What can hang from each mark
setop: basap lufip nitibi tolano voso
bifif: setop
poza: livi
rusu: setop
mozos: nitibi
basap: mozos setop
livi: setop

Known rows, with every way that one mark hangs from another
rusu(setop(basap nitibi tolano)): [ 2.195, -3.523, -0.089, -2.089,  1.184, -0.651,  0.435,  2.769, -1.060,
 -2.130,  1.312, -6.699,  1.593,  1.409,  1.134, -0.585, -1.743,  0.413,
  0.130,  0.495,  2.211, -1.081, -4.721]
setop(basap(mozos) lufip tolano voso): [ 2.569, -1.633, -0.628, -2.935,  0.514, -1.545,  0.630,  1.651, -1.327,
 -2.116,  0.363, -3.156, -0.365,  2.249, -1.044,  1.783, -2.524, -0.647,
  0.597,  0.648,  3.333, -2.011, -5.466]
basap(mozos(nitibi) setop(lufip tolano)): [ 1.820, -3.092,  3.620, -0.680, -0.006, -1.147,  0.223,  0.908, -1.556,
 -1.188,  0.988, -2.434,  1.252,  0.642, -2.545,  0.648, -1.367,  0.703,
  0.355, -0.250,  3.165, -0.509, -2.713]
bifif(setop(nitibi tolano)): [ 1.645, -3.393,  0.785, -1.722,  0.653, -2.250,  0.536,  2.157, -0.962,
 -1.540,  1.252, -5.282,  1.707,  1.401,  1.351, -2.982, -0.317,  0.597,
  0.791,  0.071,  1.157, -1.040,  0.786]
basap(mozos setop(lufip voso)): [ 2.094, -1.653,  2.762, -2.164,  0.703, -1.763,  0.698,  0.495, -0.929,
 -1.873,  0.624,  0.432,  0.313,  1.446, -3.261,  0.642, -2.673, -0.369,
  1.698, -0.206,  2.452, -1.664, -2.526]
mozos(nitibi): [ 1.359, -3.649,  2.998,  0.005,  0.567, -2.036,  0.818,  0.834, -0.134,
 -1.436,  1.119, -5.733,  1.763,  2.771, -2.473, -2.647, -1.493,  0.106,
 -0.752, -0.050,  0.535, -0.858,  2.185]
basap(setop(lufip nitibi tolano voso)): [ 2.060, -2.256,  1.213, -3.801,  0.349, -2.417,  0.568,  1.423, -1.881,
 -1.868,  1.008, -1.560, -0.544, -0.335, -0.211,  0.298, -1.203,  0.505,
  1.225,  0.309,  3.272, -1.401, -2.805]
basap(mozos setop(nitibi)): [ 1.832, -3.240,  2.858, -0.338,  1.271, -1.744,  0.356,  0.998, -1.400,
 -1.054,  1.221, -2.525,  1.945,  0.823, -1.996, -0.586, -1.167, -0.205,
  1.036,  0.255,  1.967, -1.022, -0.921]
basap(mozos setop): [ 1.937, -2.312,  3.171,  0.051,  1.160, -1.629,  0.640,  1.108, -0.683,
 -1.334,  1.159, -3.119,  2.266,  1.632, -3.688, -1.192, -1.963,  0.263,
  1.083,  0.164,  1.270, -1.364, -0.596]
bifif(setop(basap lufip nitibi)): [ 0.979, -4.259, -1.301, -1.121,  1.255, -1.374,  0.279,  2.173, -0.727,
 -1.819,  0.493, -2.131,  0.792,  0.828,  0.948, -0.752, -2.320, -0.642,
  2.460, -1.478,  1.843, -0.944, -0.823]
basap(setop): [ 1.581, -2.427,  2.425, -0.178,  1.184, -2.148,  0.830,  1.644, -0.329,
 -1.525,  1.353, -4.312,  2.035,  0.856, -3.327, -2.545, -2.136,  0.803,
  1.187, -0.210,  0.674, -1.355,  1.103]
bifif(setop(lufip tolano)): [ 1.322, -2.875,  0.200, -1.928, -0.191, -1.639,  0.790,  2.199, -0.210,
 -2.252,  0.914, -3.715,  1.272,  1.266, -0.051, -2.275, -1.493,  0.700,
  1.508, -0.765,  1.624, -1.645,  0.818]
basap(mozos): [ 1.855, -2.553,  1.939, -0.229,  0.437, -1.680,  0.937,  1.080, -0.260,
 -1.728,  1.034, -4.642,  1.945,  3.212, -2.820, -1.627, -1.612, -0.636,
  0.103,  0.486,  1.067, -1.964,  1.078]
rusu(setop(nitibi)): [ 1.649, -3.863,  2.357, -1.677,  0.371, -0.966,  0.794,  1.303, -0.208,
 -2.215,  1.452, -4.428,  1.859,  2.245, -0.128, -2.333, -1.477, -0.139,
  0.370,  0.071,  1.109, -1.358, -0.120]
livi(setop(lufip nitibi tolano voso)): [ 1.323, -2.464, -0.494, -4.259, -0.180, -2.367,  0.702,  0.526, -1.036,
 -2.650,  0.569, -3.595, -1.591,  1.268,  1.547, -1.395,  0.158, -0.870,
  1.288, -0.727,  3.016, -1.795,  1.312]
poza(livi): [ 1.937, -2.821,  0.185, -0.510,  0.624, -2.648,  1.267,  2.057, -0.173,
 -2.446,  0.809, -3.817,  0.911,  2.959, -2.315, -2.916, -0.491, -0.639,
 -0.093,  0.157,  0.422, -1.752,  2.244]
bifif(setop(tolano)): [ 1.645, -2.433,  1.080, -1.308,  0.604, -2.125,  0.847,  2.274, -0.227,
 -1.845,  1.172, -6.047,  2.066,  1.973, -0.354, -3.566, -1.159,  1.083,
  0.788, -0.004,  0.456, -1.446,  1.046]
bifif(setop(lufip nitibi)): [ 0.783, -4.257,  0.401, -1.545,  0.009, -1.710,  0.584,  1.519, -0.460,
 -1.990,  0.763, -1.475,  0.910,  1.209,  0.662, -1.978, -1.412, -0.537,
  2.056, -1.276,  1.506, -1.195,  2.272]
basap(mozos(nitibi) setop(tolano voso)): [ 2.724, -1.746,  5.027, -1.695,  1.118, -2.335,  0.355,  0.367, -1.797,
 -0.863,  1.058, -3.372,  1.103,  1.864, -2.567, -0.270, -1.316,  0.702,
 -0.532,  0.852,  2.305, -0.467, -4.627]
setop(lufip nitibi tolano voso): [ 1.979, -2.546, -0.151, -4.249, -0.292, -2.467,  0.857,  1.443, -1.398,
 -2.265,  0.845, -2.988, -0.898,  1.410,  0.574, -0.351, -1.020, -0.351,
  0.286,  0.591,  3.097, -1.906, -1.171]
setop(basap lufip voso): [ 1.890, -2.220, -0.913, -2.499,  1.064, -1.871,  0.896,  1.681, -0.387,
 -2.401,  0.355, -2.676, -0.376,  2.034, -1.578,  0.312, -3.376, -0.863,
  1.154, -0.215,  2.023, -2.048, -2.396]

Rows
[ 1.952, -3.561, -0.159, -0.246,  1.607, -1.415,  0.341,  1.731, -1.250,
 -1.306,  0.777, -4.749,  1.404,  2.183, -0.738,  0.225, -1.706, -1.242,
  0.496,  0.402,  2.106, -1.268, -2.095] => setop(basap(mozos) nitibi)
[ 2.357, -2.241,  3.447, -1.851,  1.375, -2.344,  0.468,  0.431, -1.700,
 -1.154,  0.986, -1.275,  0.809,  1.448, -1.796, -0.049, -1.419, -0.456,
  1.012,  0.617,  2.135, -1.075, -2.529] => basap(mozos setop(nitibi voso))
[ 2.189, -2.662, -1.828, -3.659,  0.814, -2.144,  0.569,  2.285, -1.709,
 -2.142,  0.567, -3.694, -1.017,  0.879,  0.926,  0.998, -1.803, -0.587,
  0.605,  0.540,  3.513, -1.686, -4.280] => setop(basap lufip nitibi tolano voso)
[ 1.781, -3.101, -1.279, -2.830,  1.159, -1.933,  0.620,  1.662, -1.140,
 -2.150,  0.404, -2.115, -0.848,  1.559,  0.060,  0.793, -2.486, -1.237,
  1.345, -0.092,  2.693, -1.662, -2.563] => setop(basap lufip nitibi voso)
[ 2.284, -1.836,  2.791, -0.682,  0.768, -1.844,  0.585,  1.598, -1.269,
 -1.306,  1.339, -4.745,  2.121,  1.025, -2.741, -0.885, -1.296,  1.018,
  0.488,  0.709,  2.049, -1.336, -2.145] => basap(mozos setop(tolano))
[ 1.425, -3.501, -0.537, -2.529, -0.622, -1.827,  0.768,  2.042, -1.091,
 -2.148,  1.097, -4.373,  0.210,  0.763,  0.402, -0.865, -0.610, -0.058,
  0.343,  0.244,  2.915, -1.829,  0.644] => setop(lufip nitibi tolano)
[ 2.049, -2.321,  2.674, -2.267,  1.467, -2.837,  0.660,  0.959, -1.306,
 -1.417,  1.147, -2.266,  0.587,  0.755, -1.480, -1.399, -1.604,  0.105,
  1.053,  0.445,  1.454, -1.083, -0.887] => basap(setop(nitibi voso))
[ 1.962, -3.260, -1.435, -1.522,  1.481, -2.030,  0.503,  2.892, -1.402,
 -1.584,  1.058, -7.301,  0.991,  1.009,  0.454, -0.653, -1.094,  0.102,
  0.043,  0.837,  2.204, -1.297, -1.980] => setop(basap nitibi tolano)
[ 1.235, -3.458, -1.890, -2.569, -0.427, -2.248,  0.733,  1.553, -1.098,
 -3.046,  0.480, -3.080, -1.428,  1.148,  1.383, -2.136,  1.551, -1.259,
  1.104, -1.247,  2.826, -1.488,  2.627] => poza(livi(setop(lufip nitibi tolano)))
[ 1.887, -3.107,  1.413, -1.715, -0.078, -1.337,  0.212,  1.553, -1.990,
 -1.493,  1.082, -1.730,  0.693, -0.416, -0.887,  0.914, -0.866,  0.220,
  1.168,  0.110,  3.786, -1.176, -2.614] => basap(mozos setop(lufip nitibi tolano))
[ 2.037, -2.989,  1.765, -1.350,  0.980, -1.324,  0.362,  0.429, -1.114,
 -1.563,  0.164, -1.570, -0.142,  2.976, -1.909,  1.765, -2.984, -1.393,
  0.243, -0.178,  2.620, -0.913, -4.556] => setop(basap(mozos(nitibi)) lufip voso)
[ 1.527, -3.247, -0.953, -2.699,  1.515, -1.960,  0.372,  1.588, -0.899,
 -1.924,  0.277, -0.840, -0.264,  1.438,  1.129, -0.212, -2.592, -0.980,
  2.351, -0.998,  1.995, -1.048, -2.567] => bifif(setop(basap lufip nitibi voso))
[ 1.080, -3.705,  1.322, -1.283,  0.494, -1.806,  0.506,  1.477, -1.060,
 -1.725,  1.066, -1.314,  0.699, -0.423, -1.440, -0.784, -1.844,  0.070,
  1.793, -0.793,  2.369, -1.141,  0.790] => basap(setop(lufip nitibi))
[ 2.666, -2.903,  4.252, -1.300,  1.619, -0.594,  0.353,  0.382, -0.759,
 -1.683,  0.670, -3.293,  1.409,  4.038, -1.479,  0.573, -3.113, -0.700,
 -0.280,  0.221,  1.585, -0.456, -6.980] => rusu(setop(basap(mozos(nitibi)) voso))
[ 2.256, -2.864,  1.431, -4.661, -0.455, -1.114,  0.804,  1.395, -0.992,
 -2.785,  1.095, -2.323, -0.266,  1.776,  1.225, -0.205, -1.482,  0.007,
  0.466,  0.283,  3.117, -1.631, -3.704] => rusu(setop(lufip nitibi tolano voso))
[ 1.820, -2.448,  0.096, -2.081,  1.935, -1.965,  0.307,  0.115, -1.230,
 -1.825,  0.265, -4.034, -0.383,  2.734,  0.396, -0.368, -0.879, -2.089,
  1.497, -0.469,  2.096, -1.231, -1.766] => livi(setop(basap(mozos) nitibi voso))
[ 2.177, -2.822,  0.977, -1.726,  2.152, -1.882,  0.184,  1.188, -1.341,
 -1.251,  0.412, -2.010,  0.970,  2.840,  0.710, -0.126, -2.041, -1.270,
  1.552,  0.033,  1.629, -0.848, -4.203] => bifif(setop(basap(mozos) nitibi voso))
[ 1.960, -3.575, -1.585, -1.759,  0.472, -1.032,  0.214,  2.298, -1.775,
 -1.781,  0.628, -3.933,  0.258,  0.963,  0.384,  1.866, -1.407, -0.836,
  0.687,  0.316,  3.878, -1.528, -3.858] => setop(basap(mozos) lufip nitibi tolano)
[ 0.856, -2.498, -0.394, -2.185, -0.366, -1.717,  0.902,  1.290, -0.040,
 -2.884,  0.738, -5.664, -0.122,  1.282, -0.414, -2.564, -0.457, -0.048,
  1.255, -1.234,  2.158, -2.126,  3.189] => livi(setop(lufip tolano))
[ 2.543, -2.291, -0.972, -3.027,  1.633, -2.502,  0.598,  2.283, -1.665,
 -1.644,  0.843, -6.004, -0.057,  1.656,  0.697, -0.201, -1.377, -0.130,
 -0.023,  1.191,  2.379, -1.392, -4.047] => setop(basap nitibi tolano voso)
[ 2.460, -2.066,  0.098, -3.872,  0.529, -0.754,  0.765,  2.195, -0.566,
 -2.966,  0.714, -3.653, -0.066,  1.969,  0.127,  0.523, -3.244,  0.254,
  0.762,  0.070,  2.770, -1.754, -6.260] => rusu(setop(basap lufip tolano voso))
[ 2.552, -1.013,  2.365, -2.722,  1.212, -2.813,  0.895,  1.579, -1.067,
 -1.679,  1.261, -4.401,  0.790,  1.025, -2.122, -1.586, -1.687,  1.280,
  0.537,  0.862,  1.574, -1.496, -2.342] => basap(setop(tolano voso))
[ 1.707, -2.671, -1.914, -1.672,  0.504, -1.442,  0.734,  2.832, -0.651,
 -2.319,  0.730, -5.608,  0.456,  0.902, -0.961,  0.048, -2.379,  0.229,
  0.765, -0.025,  2.602, -1.930, -2.092] => setop(basap lufip tolano)
[ 1.739, -3.882,  0.809, -3.124, -0.813, -0.555,  0.700,  2.019, -0.776,
 -2.674,  1.346, -3.707,  0.770,  1.172,  1.008, -0.819, -1.235,  0.326,
  0.587, -0.148,  2.949, -1.509, -1.771] => rusu(setop(lufip nitibi tolano))
[ 1.835, -3.125,  5.135,  0.717,  1.145, -1.544,  0.320,  0.369, -1.053,
 -0.724,  1.143, -3.095,  2.213,  1.584, -3.678, -1.002, -1.717,  0.351,
  0.151, -0.085,  1.368, -0.329, -1.172] => basap(mozos(nitibi) setop)
[ 2.825, -2.121, -0.216, -2.714,  1.397, -2.053,  0.353,  1.689, -2.051,
 -1.374,  0.730, -5.054,  0.125,  2.219,  0.432,  1.148, -1.264, -0.813,
 -0.175,  1.547,  3.012, -1.397, -5.675] => setop(basap(mozos) nitibi tolano voso)
[ 2.199, -2.742,  4.542, -0.054,  0.929, -1.704,  0.258,  0.890, -1.510,
 -0.728,  1.248, -4.730,  2.155,  1.270, -2.758, -0.681, -1.041,  1.079,
 -0.466,  0.472,  2.158, -0.389, -2.692] => basap(mozos(nitibi) setop(tolano))
[ 0.962, -3.469, -2.507, -2.204,  0.756, -1.428,  0.329,  1.884, -1.054,
 -2.379,  0.504, -5.691, -0.713,  0.251,  1.617, -0.593, -0.491, -0.687,
  1.804, -1.318,  3.231, -1.449, -0.131] => livi(setop(basap lufip nitibi tolano))
[ 1.474, -3.522,  1.950, -0.972,  0.305, -1.265,  0.272,  0.991, -1.420,
 -1.483,  0.934, -0.380,  0.949,  0.171, -1.844,  0.692, -1.667, -0.490,
  1.788, -0.543,  2.969, -1.157, -0.993] => basap(mozos setop(lufip nitibi))
[ 2.058, -3.354, -0.201, -0.951,  1.527, -1.416,  0.011,  2.315, -1.625,
 -1.164,  0.810, -5.041,  1.784,  1.630,  1.319, -0.425, -1.001, -0.245,
  1.133,  0.193,  2.095, -0.797, -4.141] => bifif(setop(basap(mozos) nitibi tolano))
[ 2.359, -3.034,  1.179, -2.842,  1.684, -1.193,  0.620,  1.574, -0.769,
 -2.200,  0.916, -3.813,  0.590,  2.537,  0.591, -0.469, -2.729, -0.633,
  0.704,  0.344,  1.602, -1.117, -5.180] => rusu(setop(basap nitibi voso))
[ 2.193, -2.712,  2.274, -1.167,  0.790, -1.847,  0.265,  1.540, -1.988,
 -1.080,  1.376, -4.191,  1.746,  0.420, -1.155, -0.328, -0.339,  0.502,
  0.478,  0.789,  2.742, -0.922, -2.615] => basap(mozos setop(nitibi tolano))
[ 1.438, -3.570,  4.191,  0.156,  0.286, -1.048,  0.266,  0.284, -1.030,
 -1.199,  0.833, -0.794,  1.378,  1.082, -3.561,  0.363, -2.094, -0.007,
  0.905, -0.876,  2.384, -0.528, -1.422] => basap(mozos(nitibi) setop(lufip))
[ 1.950, -3.060, -0.432, -2.208,  0.239, -0.145,  0.677,  2.969, -0.288,
 -2.773,  0.956, -5.046,  1.057,  1.376, -0.333,  0.076, -2.963,  0.570,
  0.936, -0.373,  2.526, -1.677, -4.471] => rusu(setop(basap lufip tolano))
[ 2.888, -2.137,  2.101, -1.592,  1.546, -1.971,  0.341,  1.094, -1.631,
 -1.118,  0.637, -5.431,  0.680,  3.244, -1.258,  0.690, -1.785, -0.286,
 -1.074,  1.077,  2.441, -0.784, -5.883] => setop(basap(mozos(nitibi)) tolano voso)
[ 1.245, -3.407,  1.933,  0.623,  1.691, -1.260,  0.165,  0.128, -0.570,
 -1.401,  0.448, -5.878,  1.173,  2.915, -1.508, -1.281, -1.237, -1.192,
  0.608, -1.160,  1.423, -0.534, -0.370] => livi(setop(basap(mozos(nitibi))))
[ 1.885, -2.712, -1.714, -2.306,  2.138, -2.994,  0.667,  1.119, -1.148,
 -2.542,  0.096, -3.137, -1.524,  2.626,  0.907, -1.711,  0.157, -2.169,
  1.251, -0.745,  1.506, -1.140, -0.266] => poza(livi(setop(basap nitibi voso)))
[ 1.823, -4.240,  0.458, -1.537,  0.464,  0.303,  0.225,  1.593, -0.886,
 -2.321,  0.729, -1.686,  1.087,  1.897,  0.147,  1.563, -2.685, -1.241,
  1.344, -0.544,  3.123, -1.233, -4.669] => rusu(setop(basap(mozos) lufip nitibi))
[ 1.605, -3.057, -0.518, -0.458,  0.647, -0.872,  0.588,  1.802, -0.551,
 -2.008,  0.407, -3.059,  0.827,  2.180, -2.214,  1.024, -2.929, -1.112,
  1.147, -0.320,  2.476, -1.961, -2.061] => setop(basap(mozos) lufip)
[ 1.564, -3.506,  0.269, -1.445,  0.746, -0.116,  0.766,  2.280,  0.220,
 -2.753,  0.778, -3.480,  1.211,  1.746, -1.093, -0.299, -3.814, -0.215,
  1.488, -0.947,  1.841, -1.561, -3.009] => rusu(setop(basap lufip))
[ 1.233, -4.116,  1.733,  0.340,  1.154, -0.657,  0.039,  0.925, -0.648,
 -1.259,  0.258, -1.546,  1.570,  2.371, -1.093,  0.291, -2.700, -0.750,
  1.503, -1.531,  1.918, -0.276, -2.681] => bifif(setop(basap(mozos(nitibi)) lufip))
[ 2.077, -2.953, -0.366, -2.576,  1.031, -1.515,  0.363,  1.085, -1.559,
 -1.836,  0.243, -1.100, -0.616,  2.234, -0.315,  2.058, -2.358, -1.897,
  1.139,  0.095,  3.305, -1.600, -4.273] => setop(basap(mozos) lufip nitibi voso)
[ 1.319, -3.899, -0.325, -0.375,  2.131, -1.839,  0.322,  2.232, -0.709,
 -1.405,  0.809, -4.420,  1.778,  1.535,  0.831, -2.000, -2.039, -0.372,
  1.714, -0.719,  0.778, -0.715, -0.883] => bifif(setop(basap nitibi))
[ 2.185, -1.406,  1.556, -3.240,  0.191, -2.341,  0.835,  1.594, -1.118,
 -2.115,  0.976, -2.245, -0.180,  0.302, -1.950, -0.326, -2.234,  0.974,
  1.275,  0.117,  2.652, -1.706, -2.279] => basap(setop(lufip tolano voso))
[ 1.973, -2.559,  2.551, -2.570,  0.580, -1.837,  0.375,  0.420, -1.690,
 -1.629,  0.739,  1.127, -0.145,  0.844, -1.550,  1.079, -1.853, -0.802,
  1.674, -0.190,  3.149, -1.258, -2.439] => basap(mozos setop(lufip nitibi voso))
[ 1.637, -2.285,  1.183, -1.745,  0.071, -1.737,  0.769,  2.098, -0.858,
 -2.021,  1.211, -3.587,  0.948, -0.493, -2.226, -0.913, -1.848,  1.308,
  1.322, -0.233,  2.420, -1.663, -0.595] => basap(setop(lufip tolano))
[ 2.985, -1.287,  0.153, -2.237,  1.594, -2.050,  0.646,  1.751, -1.298,
 -1.677,  0.659, -5.531,  0.550,  2.973, -1.240,  0.598, -2.020, -0.392,
 -0.140,  1.388,  2.308, -1.894, -5.460] => setop(basap(mozos) tolano voso)
[ 1.552, -3.616, -2.345, -2.124,  0.494, -1.494,  0.459,  2.834, -1.439,
 -2.025,  0.780, -5.004,  0.060,  0.273,  0.709,  0.478, -1.559, -0.237,
  0.723,  0.079,  3.297, -1.494, -2.585] => setop(basap lufip nitibi tolano)
[ 1.031, -1.951,  0.552, -3.056,  0.136, -2.209,  1.060,  0.046,  0.183,
 -2.929,  0.376, -2.567, -1.089,  2.459, -1.043, -2.254, -1.446, -1.155,
  1.847, -1.455,  1.588, -2.122,  3.195] => livi(setop(lufip voso))
[ 1.926, -2.281,  1.778, -1.377, -0.100, -1.249,  0.526,  1.698, -1.227,
 -1.764,  1.026, -2.499,  1.197,  0.304, -2.600,  0.400, -1.765,  0.637,
  1.285,  0.005,  3.074, -1.570, -2.116] => basap(mozos setop(lufip tolano))
